What can hang from each mark
Z733: Z54 Z107
Z54: Z733
Z32: Z596
Z677: Z107
Z107: Z328 Z596 Z677 Z829 Z862
Z862: Z107
Z829: Z107
Z596: Z32 Z107

Each row was made from one small tree. The marks that hang from a mark follow it in brackets, in the order of their numbers. Every link used is in the known rows. Write each row's tree.
Known rows
Z596[Z32 Z107[Z677]]: [ 2.97 -1.70 -0.90  1.50  0.26 -3.58  0.94 -1.78 -0.75  3.87  1.87 -3.17
  3.77 -3.15 -1.49  2.70 -4.57  3.31  0.13  1.94  2.03]
Z596[Z32 Z107[Z328 Z677 Z829]]: [ 3.85 -1.76  0.12 -0.65  2.16 -4.17 -0.31 -3.17  1.51  0.27  2.58 -4.96
 -0.93 -1.78 -1.39  2.35 -3.31  1.50  2.04  2.98  1.95]
Z54[Z733[Z107[Z328 Z862]]]: [-5.21  0.86 -0.27 -0.68 -1.72  3.58  0.74 -0.44 -2.85  2.41 -3.29 -2.21
  0.92  0.45  0.94  0.07  4.93  2.38 -5.76 -3.69 -4.11]
Z107[Z596 Z677 Z829 Z862]: [ 1.43  1.18  1.49 -2.86  5.46 -0.18 -0.05 -2.74  0.91 -5.21  1.82  2.86
 -4.00 -2.33  1.25 -1.81 -0.26 -5.38  3.33  2.63  0.33]
Z32[Z596[Z107[Z328 Z829]]]: [-0.29 -0.99  0.24  0.90 -5.68  3.82  0.32 -0.55 -2.26  3.40  0.85  1.07
 -0.30  2.94 -0.14  0.85  0.37  0.08 -2.50  4.77  0.84]
Z677[Z107[Z596[Z32] Z862]]: [ 2.49 -1.98 -2.58  1.57 -0.97 -3.71 -2.06  0.03  3.14  0.62  1.54  3.59
  1.03 -3.95 -1.55 -1.52  1.64  3.12 -1.55  1.61  2.05]
Z733[Z107[Z328 Z596[Z32] Z677]]: [-0.37 -2.32  0.63  1.01  0.31 -4.12  0.65 -0.33  2.61 -1.39 -0.74 -3.71
  0.35 -1.15 -1.13  1.22 -3.11  4.34  2.41 -4.13  4.33]
Z829[Z107[Z328 Z596 Z677 Z862]]: [ 0.63 -1.57 -2.33 -2.94 -1.25 -1.88 -0.38  0.74  3.16 -7.96 -0.93 -3.70
 -3.09  0.67 -1.06 -1.83  1.92 -2.19  2.22  1.11  1.15]
Z862[Z107[Z677 Z829]]: [ 0.70  2.79  2.10 -1.94  3.52  2.26  1.11  1.94 -1.99  1.36  0.38  1.72
  0.22  3.62  2.13  0.34 -1.23 -4.99  2.78  0.24 -1.96]
Z596[Z32 Z107[Z677 Z829 Z862]]: [ 4.45 -0.33  0.41 -0.78  3.36 -3.95 -0.86 -3.99 -0.15  1.58  3.35 -2.70
 -0.12 -4.86 -1.09  2.15 -4.31 -1.02  0.69  4.86  0.26]
Z862[Z107[Z596 Z677]]: [ 0.87  1.79 -0.29 -0.25  0.46 -0.21  2.11  2.22  0.82 -1.51 -0.31  1.56
  1.61  2.24  1.66 -0.54 -0.01 -3.10  2.87 -1.58  0.96]
Z32[Z596[Z107[Z328]]]: [-1.21 -1.90 -1.05  1.67 -8.66  3.13  0.72  0.84 -2.14  4.07 -0.25  0.03
  1.75  2.36 -0.24  0.94  1.03  2.51 -3.59  2.72  1.87]
Z733[Z54 Z107[Z596 Z829]]: [-4.31  2.27  0.75  5.35  0.26  3.45 -2.09  1.80 -1.40  2.03 -2.60  4.18
  3.06  2.35 -1.71  0.03 -0.76 -0.25 -2.11 -4.03 -5.40]
Z107[Z328 Z596 Z677 Z829]: [ 0.75 -0.46  1.13 -2.79  4.24 -0.59  0.58 -1.88  2.72 -6.64  0.96  0.25
 -4.80  1.18  1.00 -1.45  0.79 -2.47  5.11  0.65  2.20]
Z733[Z54 Z107[Z862]]: [-6.00  1.91  0.54  4.14 -3.58  3.44 -3.33  4.12 -3.41  4.70 -4.02  1.13
  4.47 -0.32 -1.51  0.72 -0.11  1.76 -5.60 -6.28 -6.50]
Z32[Z596[Z107]]: [-1.07 -0.93 -0.67  2.82 -7.38  4.37  1.41  0.62 -4.28  6.68  0.22  2.74
  3.88  1.78 -0.21  1.11 -0.85  1.59 -4.27  3.91  0.93]
Z862[Z107[Z328 Z596 Z677 Z829]]: [ 1.74  1.73  0.82 -2.35  2.41 -0.94  0.81  0.84  3.11 -5.16  0.45 -0.23
 -3.08  3.60  1.79 -0.88  1.31 -4.78  4.84 -0.60  0.96]
Z107[Z328 Z677 Z829 Z862]: [ 0.01  0.12  2.39 -5.28  3.53  0.18 -1.34 -1.03  0.37 -4.48  0.73 -1.85
 -5.83 -0.78  1.46 -0.88  1.00 -3.36  2.52  0.64 -0.38]
Z733[Z54 Z107[Z328 Z596 Z829]]: [-4.41  1.25  0.46  4.11 -1.15  2.01 -2.79  2.06  1.01 -0.98 -3.11  1.12
  0.68  2.90 -1.87 -0.15  1.00  0.67 -1.41 -5.31 -4.31]
Z596[Z32]: [ 1.36  0.27  0.12  2.41 -2.15 -0.12  0.76  2.20 -2.21  6.78  0.51  0.83
  2.57 -1.72  0.84  0.79 -1.47  5.95 -2.23 -1.86  1.83]
Z733[Z54 Z107[Z829]]: [-5.46  2.30  1.83  4.57  0.00  5.20 -2.58  3.17 -4.18  5.57 -3.07  3.06
  3.80  3.06 -1.49  1.02 -1.62  0.54 -3.55 -4.50 -7.06]
Z733[Z107[Z677]]: [-3.73 -0.79  1.72  0.43  1.45  2.32  0.76  1.38 -3.89  3.86 -2.32 -0.09
  3.96  0.83 -0.61  1.00 -3.79  1.99  0.05 -3.42 -0.52]

Write each row's tree
[-0.36 -1.58 -0.31 -1.90  0.53 -1.26  1.22 -0.04  2.82 -5.78 -0.29 -1.10
 -2.30  0.29  0.79 -1.36  1.48  0.58  3.68 -2.08  3.50] | Z107[Z328 Z596 Z677]
[-5.03  1.70 -0.12  0.53 -0.50  4.94  1.41 -0.57 -4.93  5.06 -2.78  0.49
  3.10 -0.01  1.09  0.31  3.22  1.36 -6.46 -2.48 -5.04] | Z54[Z733[Z107[Z862]]]
[ 0.55  2.80  0.64 -1.12 -1.41  2.29 -0.46  3.83 -0.60  1.67 -1.19  0.17
 -0.43  4.50  1.91 -0.58  2.69 -1.43  0.02 -1.80 -1.91] | Z862[Z107[Z328 Z829]]
[ 0.14  1.26  2.70 -3.73  5.19  1.76 -0.56 -1.32 -2.23 -1.18  1.29  1.59
 -3.22 -1.49  1.54 -0.66 -1.07 -4.45  1.76  2.13 -1.62] | Z107[Z677 Z829 Z862]
[ 2.85 -2.76 -1.19  0.14 -1.14 -4.90  0.26 -1.49  1.65  0.93  1.37 -6.26
  1.38 -2.53 -1.65  2.52 -2.72  4.30  0.85  0.67  3.17] | Z596[Z32 Z107[Z328 Z677]]
[ 0.45 -1.97 -1.77 -0.40  1.10 -0.12 -2.20 -0.14  3.47 -2.76  0.39  4.16
 -1.38  1.88 -1.44 -2.77  3.85  0.89  1.17  1.82  0.36] | Z677[Z107[Z328 Z596 Z829]]
[-1.05 -1.99 -1.36 -2.63 -1.26  0.95  0.34  2.71 -0.30 -2.67 -1.70 -4.05
 -0.77  3.93 -0.95 -0.45  0.23  0.17  1.78  0.10  0.11] | Z829[Z107[Z328 Z677]]
[ 0.89  0.65  1.39 -1.37  5.75  1.07  1.33 -2.03  0.11 -3.33  1.40  3.60
 -2.08  0.61  1.12 -1.31 -1.29 -3.59  4.18  2.12  0.98] | Z107[Z596 Z677 Z829]
[-4.49  1.25 -1.14  2.50  0.02  4.26  2.92 -1.23 -3.02  3.33 -2.58  2.25
  4.04  1.67  0.72 -0.23  3.04  2.05 -4.40 -2.56 -3.02] | Z54[Z733[Z107[Z596]]]
[-6.48  0.32  0.34  4.19 -4.76  3.14 -2.77  5.09 -1.72  3.37 -4.79 -1.10
  3.68  2.81 -1.77  0.89  0.83  4.29 -4.08 -8.23 -4.88] | Z733[Z54 Z107[Z328]]
[ 2.86 -1.55  0.04 -2.19  0.32 -6.18  0.05 -1.42  5.09 -6.16  1.79 -3.72
 -4.78 -4.53  0.71 -0.30  0.45  1.04  3.06 -1.30  5.17] | Z107[Z328 Z596[Z32] Z677 Z862]
[ 3.34 -2.26 -1.13 -1.20 -1.42 -6.16 -1.04 -2.07  2.28 -0.72  1.69 -6.89
 -0.35 -5.12 -1.45  2.06 -1.87  2.84 -0.01  1.19  2.57] | Z596[Z32 Z107[Z328 Z677 Z862]]
[ 3.15 -1.14 -1.80 -0.66  0.26 -3.80  0.49 -0.09  2.21 -3.54  1.27 -2.31
 -1.31 -1.86 -1.11 -0.33 -1.90 -1.13  1.76  2.57  2.13] | Z829[Z107[Z596[Z32] Z677 Z862]]
[ 3.19  2.32 -1.27  2.96 -2.91 -2.02  1.42  3.28  1.27  3.14  0.30  1.45
  2.91  0.44  1.44  0.06  0.19  1.76 -0.26 -2.28  1.97] | Z862[Z107[Z596[Z32]]]
[ 0.53 -0.61 -1.20 -1.15  0.03 -0.60 -0.64 -1.53 -1.70  0.55  0.12 -1.86
  2.85 -3.31 -1.15  0.46 -1.40 -0.88 -1.17  2.38 -1.13] | Z596[Z107[Z677 Z862]]
[-4.68  2.14  1.05  0.88  2.73  6.51  2.01 -1.55 -5.63  5.92 -2.03  2.34
  2.69  2.88  1.12  0.63  1.83  0.30 -4.51 -0.98 -5.63] | Z54[Z733[Z107[Z829]]]
[-0.62 -0.59 -0.69  1.58 -7.54  3.36  0.26  0.15 -3.67  5.23  0.47  2.09
  2.29 -0.55 -0.07  0.77 -0.07  0.24 -4.93  4.29  0.34] | Z32[Z596[Z107[Z862]]]
[ 2.44 -0.96  0.19  0.80  2.19 -3.19  2.17 -1.02  1.70 -0.98  2.03  0.51
 -0.28 -2.57  0.69  0.39 -2.77  1.82  3.13 -0.42  4.61] | Z107[Z596[Z32] Z677]
[ 3.97  0.65  1.80 -1.61  5.52 -3.68  0.26 -3.53  2.37 -3.66  3.65  1.01
 -4.64 -4.38  1.10 -0.21 -2.38 -2.97  3.54  2.78  2.59] | Z107[Z596[Z32] Z677 Z829 Z862]
[ 2.36 -2.90 -2.78  0.24 -2.45 -5.27 -2.77  0.25  5.59 -2.34  1.10  0.55
 -1.47 -3.38 -1.61 -1.68  3.51  4.07 -0.76  0.12  3.10] | Z677[Z107[Z328 Z596[Z32] Z862]]
[ 2.45 -2.61 -2.10 -0.60 -0.95 -3.97  1.02  0.75  3.81 -4.88  0.44 -4.66
 -1.91  1.38 -1.42 -0.07 -0.92  1.43  3.29  0.68  3.87] | Z829[Z107[Z328 Z596[Z32] Z677]]
[ 0.12 -1.39 -2.81  0.45 -1.05 -0.58 -2.29  0.69  1.86 -0.76 -0.10  5.38
  1.59 -2.18 -1.44 -2.91  3.47  1.10 -1.79  1.42 -0.06] | Z677[Z107[Z596 Z862]]
[ 0.58  1.74  1.86 -3.24  2.01  0.75  0.35  2.20  0.35 -1.64 -0.11 -1.40
 -2.22  4.29  2.07  0.06  0.59 -4.02  3.46 -1.11 -0.81] | Z862[Z107[Z328 Z677 Z829]]
[ 3.86  0.65  0.18 -0.73  0.03 -3.72 -1.45 -1.36  3.94 -3.25  1.89 -0.74
 -5.28 -3.60  0.82 -1.30  2.07  1.11  0.61  0.49  2.66] | Z107[Z328 Z596[Z32] Z829 Z862]
[-3.16  2.58  0.15  0.34  2.86  3.99  1.32 -3.30 -2.53  1.18 -1.38  2.65
  0.37  0.03  1.13 -0.75  3.28 -1.76 -4.07  0.10 -4.67] | Z54[Z733[Z107[Z596 Z829 Z862]]]
[ 1.94  2.70  1.05 -1.17  3.79  0.45  1.52  0.55  0.73 -2.25  0.83  2.82
 -0.62  3.07  1.93 -0.63 -0.54 -5.85  4.24  0.68 -0.27] | Z862[Z107[Z596 Z677 Z829]]
[ 0.32 -0.54  1.58 -1.18 -1.54  2.71  0.45 -2.91 -2.97  1.62  2.52  1.86
 -1.38  0.00  0.25  1.31 -2.40 -4.85 -0.73  7.09  0.34] | Z32[Z596[Z107[Z677 Z829 Z862]]]
